Known rows, with every step that occurs:
mozibav/luvo/moda/vusef/didi/dokug: -70, 41, 70, 154, 257, 185, -56, 30, 560, 364, -184, 135, -302, -91, 98, 96, -17, -166, 12, 9, -146, 572, -136, 18, 181, 168, 39, -123, 158
bezo/zasik/vamiv/dokug: 532, 235, -54, 33, -400, 52, 422, -75, 110, -9, -57, 0, 128, -219, 310, -140, 282, 165, -202, -173, 448, 96, 43, -63, -57, 94, -353, 337, -180
paka/mozibav/luvo/moda: 580, 173, -82, 341, -38, 241, 260, -50, 180, 393, -95, -18, -258, 407, -113, 144, 39, -198, -10, 217, 36, -134, -56, 41, -95, 165, -245, 63, -312
paka/moda: 668, 182, -63, 205, -45, 376, -24, 16, 310, 75, -58, 23, 448, 410, -271, -65, -64, 114, -82, 171, 138, -70, 44, 47, 28, 214, -372, 492, -160
dokug/moda/luvo/mozibav: 307, 80, 72, 217, 10, -72, -37, -18, 233, 399, -431, -473, -75, 529, -254, 106, 39, 216, -219, 82, 242, 177, 137, 418, -188, 95, -253, 296, 11
paka/mozibav/luvo/moda/vusef: 305, 251, 207, 490, 7, 255, 207, 68, 432, 443, -134, -80, -255, 428, -133, 254, -85, -182, -4, 132, -174, 195, -194, 94, 51, 52, -144, -40, -156
luvo/moda/vusef/didi/dokug/vamiv/zasik/bezo: -156, 80, 201, 130, 328, -105, -216, 138, 633, 125, -311, -10, -125, -73, 87, 49, -112, -149, 186, -215, 6, 394, 183, -100, 84, 68, 383, 119, 338
dokug/didi/vusef/moda: 15, -219, 21, -29, 455, 206, 51, 184, -33, -384, 79, 343, 456, 197, -135, -178, 149, 218, 198, 47, 394, -94, 64, -108, 8, -126, 132, 239, 41
didi/dokug/vamiv: -20, -19, 24, 142, -10, 110, -88, 173, 47, 287, -91, 120, 250, -53, -185, -187, 157, 219, 16, -192, 180, -39, 28, -132, 100, -123, -150, 170, -45
paka/moda/vusef/didi/dokug: 150, 62, 109, 128, 235, 329, -323, 280, 742, 21, -188, 306, 293, 180, -99, 95, -211, 323, 46, 251, -52, 488, -110, 30, 252, 141, -189, 353, 248
luvo/moda: 570, 185, -116, 202, -165, 192, 48, -109, 195, 177, -39, -308, 140, 243, -44, -28, 84, -133, -49, -64, 187, -127, 69, -71, 74, 202, -222, 100, -247
dokug/didi/vusef/moda/luvo: -223, -84, 93, 170, 573, 267, 11, 251, 90, -287, -163, 250, 270, 320, -158, -149, 100, 279, 282, 22, 353, -19, 193, 167, 120, -148, 175, 213, 143
moda/vusef: 162, 245, 235, 381, -173, 291, 16, 123, 475, 174, -25, -118, 339, 106, -56, -2, 6, 57, -221, -237, -45, 118, -89, 56, 292, -45, -232, 103, 73
mozibav/luvo/moda: 492, 137, -97, 247, -30, 262, 252, -226, 167, 372, -83, -147, -130, 122, -77, -68, 181, -307, -80, -62, 77, 20, 8, -23, -20, 239, -212, 35, -288
bezo/zasik/vamiv/dokug/moda/luvo/mozibav: 475, 150, 71, 24, -167, -281, 283, -98, 126, 366, -508, -368, -259, 224, 101, 27, 228, 347, -195, 28, 517, 375, 154, 359, -402, 177, -245, 445, -81
mozibav/luvo/moda/vusef/didi/dokug/vamiv/zasik: -227, 180, 152, 290, 327, -2, -27, -48, 591, 209, -118, 131, -463, -84, 12, -81, 210, -125, 290, -72, -40, 440, -107, 38, 13, 255, 283, -15, 324
bezo/zasik/vamiv: 543, 96, 89, 95, -533, 245, 300, 43, 320, 151, -96, 149, 254, -86, 208, -142, 133, -73, -238, -114, 423, 86, 212, -197, -121, 131, -190, 413, -340
moda/vusef/didi/dokug/vamiv/zasik/bezo: -259, 79, 278, 170, 280, -28, -181, 188, 637, 5, -254, 222, 14, -194, 105, -55, -60, 22, 62, -257, 17, 367, 141, -8, 161, -66, 243, 264, 450
dokug/didi/vusef: 4, -126, 122, -71, 242, 162, 57, 247, 4, -161, 162, 127, 396, 358, -123, -120, 126, 201, 52, -103, 300, -88, 9, -81, -63, -190, 8, 95, 41
paka/moda/luvo/mozibav: 544, 127, -53, 276, 19, 161, 19, -150, 377, 206, -370, -413, -64, 627, -334, -118, -28, 168, -40, 343, 271, 139, 83, 416, -27, 305, -364, 476, -30
zasik/vamiv/dokug: 555, 346, -98, 70, -201, 3, 401, 135, -14, -180, -128, -160, 194, -193, 119, -63, 229, 126, -361, -305, 264, -17, -83, -89, 237, 17, -341, 202, -114
didi/dokug/moda/luvo/mozibav: 98, -81, 64, 8, 242, -167, -128, 27, 222, 500, -562, -404, -261, 302, -236, 79, 74, 243, -219, 82, 204, 344, 84, 328, -185, 71, -314, 134, 84
vamiv/dokug/moda: 462, 261, -108, 117, 101, -58, 49, 4, -27, 72, -55, -205, 303, 219, -62, 117, 235, 426, -218, -126, 150, 24, -48, 123, -74, 27, -394, 295, 41
moda/luvo/mozibav: 264, 124, -26, 319, -220, 38, 107, -133, 272, 267, -319, -506, -200, 351, -126, -75, 116, 16, -125, 11, 276, -3, 121, 390, 115, 155, -317, 187, 2
vusef/moda: 484, 104, -146, 272, -31, 307, 35, -44, 156, -168, -53, 150, 405, -1, -33, -121, 117, 48, -59, -15, 269, -163, 121, 8, 266, 113, -192, 389, -113
bezo/zasik/vamiv/dokug/didi: 276, 18, -10, -142, -253, 61, 396, -5, 28, -132, -18, 76, 261, -19, 287, -106, 226, 264, -26, -95, 608, 64, 159, -224, -375, -74, -136, 386, -1
luvo/moda/vusef: 264, 246, 158, 317, -156, 195, -14, 8, 440, 283, -85, -360, 158, 231, -80, 77, -52, -95, -52, -158, -38, 183, -72, 23, 226, 86, -95, -12, -69
didi/vusef/kekig: 273, 51, -297, 115, -26, 275, -67, 153, 212, -309, -185, 164, 197, 233, 21, -111, 81, 127, -114, -122, 69, 86, -163, -174, 388, -54, -70, -156, 66
moda/vusef/didi/dokug/vamiv: -356, 48, 197, 267, 72, 94, -268, 422, 444, 227, -128, 356, 272, -46, 15, 12, -24, 296, 114, -154, 10, 375, -69, -16, 299, -164, 88, 152, 331
kekig/vusef/moda/luvo/mozibav: 385, -136, -210, 443, 52, -78, 297, -313, 143, -104, -158, -454, -346, 395, -329, -248, 212, 131, -54, 234, 490, -122, -3, 321, 66, 77, 41, 338, -209
kekig/vusef/moda/luvo: 321, 63, -160, 610, 165, 157, 218, -111, 153, -225, -59, -146, -63, 329, -239, -266, 158, 205, -23, 92, 312, -202, 83, 200, 197, -1, 38, 405, -257

Rows:
-189, 83, -28, 149, 711, 64, 100, 66, -118, -400, -42, 105, 143, 204, -66, -237, 280, 482, 332, 11, 358, -55, 58, 269, 201, -156, 52, 157, 257 | vamiv/dokug/didi/vusef/moda/luvo
-19, 32, -10, -110, 388, -39, 177, 117, -160, -291, 231, -44, 265, 217, -24, -153, 303, 392, 121, -129, 323, -87, -143, 24, -17, -228, -151, 20, 185 | vamiv/dokug/didi/vusef
-22, 13, 1, 28, 245, -58, -162, 92, 418, -101, -220, 291, 18, -175, 132, -89, 16, -13, 52, -197, 199, 82, 298, -43, 48, 26, 149, 347, 289 | vusef/didi/dokug/vamiv/zasik/bezo
79, 143, 63, 367, 437, 242, -25, 166, 163, -143, -158, 145, 102, 144, -89, -197, 199, 151, 125, -15, 189, 15, 103, 320, 426, 87, -32, 163, -64 | didi/vusef/moda/luvo
171, -25, 15, 215, 340, 25, 88, -47, 126, -1, -247, -162, -148, 241, -163, -197, 286, 86, 96, 113, 408, 85, -20, 420, 271, 138, -28, 162, -45 | didi/vusef/moda/luvo/mozibav
184, 90, -144, 6, 35, 38, 191, -48, -89, -193, 93, -133, 287, 197, 6, -78, 188, 344, 46, -125, 330, -203, 19, -41, -74, -126, -269, 229, 235 | vamiv/dokug/didi
206, -205, -233, 130, 38, -33, 46, 88, 228, -194, 167, 63, -100, 157, -24, -78, 92, 233, -173, 126, 245, 25, -127, -97, 131, 9, -79, 169, -61 | kekig/vusef/didi/dokug
189, 197, -135, 343, -267, 367, -133, 76, 545, -130, -341, -54, 238, 205, 39, 27, -139, 83, -213, -163, -160, 265, -88, -173, 458, -102, -90, -41, 297 | moda/vusef/kekig
307, 219, -236, 308, -238, 295, -141, 11, 543, -3, -394, -266, 89, 311, 31, 62, -167, -50, -44, -97, -177, 311, -105, -210, 372, 42, 35, -157, 113 | luvo/moda/vusef/kekig
206, 200, 198, 382, 26, 281, 243, -134, 384, 457, -106, -198, -154, 72, -90, 5, 56, -276, -79, -131, -151, 293, -129, 25, 111, 125, -100, -73, -125 | mozibav/luvo/moda/vusef
-177, 219, 174, 259, 129, -64, -237, 131, 578, 69, -29, -56, -172, 36, 59, -47, 141, 42, 334, -75, 37, 301, -35, -14, 165, 256, 288, 78, 342 | luvo/moda/vusef/didi/dokug/vamiv/zasik
255, 379, 150, 153, 17, -51, 72, 438, 368, -118, -257, 181, 331, 21, 130, 323, -87, 417, -346, -220, 96, 545, -129, 84, 131, -63, -6, 321, 268 | zasik/vamiv/dokug/moda/vusef/didi
-114, 68, 123, 169, 69, 198, -241, 292, 580, 75, -86, 214, 152, -92, 119, 89, -44, 165, -89, -64, -60, 408, -71, 5, 385, -28, -159, 63, 325 | moda/vusef/didi/dokug
252, 182, 88, 257, -8, 29, 80, -60, 233, -5, -186, -60, 203, -13, -76, -216, 118, -122, -45, -355, 213, -191, 303, -15, -104, -19, 57, 429, 10 | dokug/vamiv/zasik/bezo
-312, 226, 204, 256, 112, 23, -221, 206, 634, -48, 6, 216, -25, -87, 39, -93, 162, 229, 170, -176, 65, 274, -38, 43, 219, 112, 122, 198, 493 | moda/vusef/didi/dokug/vamiv/zasik
304, -2, -7, 145, 313, 249, 55, 113, 88, -219, 79, 237, 322, 4, -82, -168, 217, 111, 26, -29, 240, -85, -89, 61, 288, 57, -50, 190, -135 | didi/vusef/moda
160, -180, 26, -229, 266, 27, 408, 98, -108, -433, 43, 458, 304, -101, 244, -245, 343, 322, 223, -23, 703, 102, 11, -166, -221, -82, 138, 342, -34 | bezo/zasik/vamiv/dokug/didi/vusef/moda
-205, 77, 187, 360, 250, 132, -126, 347, 473, 569, -213, 401, -281, 265, -81, 248, -111, 72, 327, 206, -127, 368, -169, 20, 48, -21, 176, -43, 108 | paka/mozibav/luvo/moda/vusef/didi/dokug/vamiv
278, 142, -95, -86, -75, 29, 404, 178, -89, -318, -147, -66, 328, -18, 94, -17, 88, 248, -198, -237, 394, -35, 30, -261, -65, -219, -127, 252, 69 | zasik/vamiv/dokug/didi
30, -60, -162, 243, 32, -200, 64, 8, 243, -293, 253, 55, -223, 165, -104, -277, 351, 277, 117, 36, 380, -128, -57, -29, -37, 98, 207, 328, 90 | kekig/vusef/didi/dokug/vamiv/zasik
64, -74, -38, -4, 243, -137, -286, 179, 406, 289, -483, -122, -228, 322, -51, 211, -1, 337, -95, 271, 267, 436, 119, 371, -113, 176, -174, 193, 299 | vusef/didi/dokug/moda/luvo/mozibav
127, 201, 213, 313, 61, 150, -254, 355, 601, 151, -119, 212, 416, 312, -18, 321, -173, 338, -188, -19, -23, 411, 21, 145, 50, 5, -4, 298, 254 | dokug/moda/vusef/didi
207, 258, 69, 363, -124, 207, -157, 118, 612, 138, -22, -76, 170, 305, 110, 155, -135, -20, 30, -42, -2, 262, 15, 36, 272, 194, 37, 77, 113 | luvo/moda/vusef/didi
-18, -197, -146, 276, 39, -78, -53, 219, 89, 2, 114, 193, 35, 197, -164, -159, 145, 351, 68, 43, 314, -55, -95, -80, 10, -133, 177, 297, -58 | kekig/vusef/didi/dokug/vamiv
249, -254, -137, 49, 226, -121, -92, 207, 222, -52, 42, 125, 0, 341, -172, 120, 41, 430, -236, 166, 218, 183, -82, -66, -202, -23, 2, 313, -56 | kekig/vusef/didi/dokug/moda
-25, 29, 325, 54, 249, 91, -179, 255, 405, 379, -263, -69, 200, 58, -193, 186, -49, 279, -263, -120, -132, 472, -172, -27, -6, -127, -209, 125, 136 | didi/dokug/moda/vusef
-47, 116, 12, 151, 340, 67, -387, 340, 395, 211, -425, 185, 16, 214, 22, 219, -76, 382, -84, 89, 66, 352, 266, 253, 59, 90, -168, 253, 249 | vusef/didi/dokug/moda/luvo
40, 14, 71, 28, 219, -47, 29, -1, 234, 58, -269, -2, 31, -248, -73, -202, 110, -104, -22, -358, 171, -39, 223, -88, -48, -87, 25, 268, 90 | didi/dokug/vamiv/zasik/bezo
120, 304, 104, 226, 173, -49, -178, 197, 440, -8, -33, 68, 313, 192, 75, 328, 22, 528, -172, -69, -17, 397, -180, 245, 89, 3, -133, 257, 444 | vamiv/dokug/moda/vusef/didi
-112, -82, -77, -12, 618, -192, 185, -88, -132, -289, -143, -276, -150, 333, -106, -191, 338, 424, 279, 118, 556, 36, -60, 415, 29, -62, 61, 139, 301 | vamiv/dokug/didi/vusef/moda/luvo/mozibav
119, 55, 56, -201, 225, -47, 415, 348, -195, -372, -21, 54, 288, 50, 50, -78, 222, 260, -92, -282, 429, 46, -133, -147, 28, -261, -4, 94, 32 | zasik/vamiv/dokug/didi/vusef
65, -223, -95, 173, 258, -224, 54, -26, 250, -256, 10, 89, -180, 34, -58, -213, 74, 75, -2, -114, 315, -3, 117, -92, -110, -59, 335, 378, 60 | kekig/vusef/didi/dokug/vamiv/zasik/bezo
7, -42, -380, -130, 253, 46, 25, 120, -98, -590, -69, 112, 185, 310, 80, -138, 167, 449, 104, -112, 205, 28, -221, -175, 162, -247, 8, -136, 423 | vamiv/dokug/didi/vusef/kekig
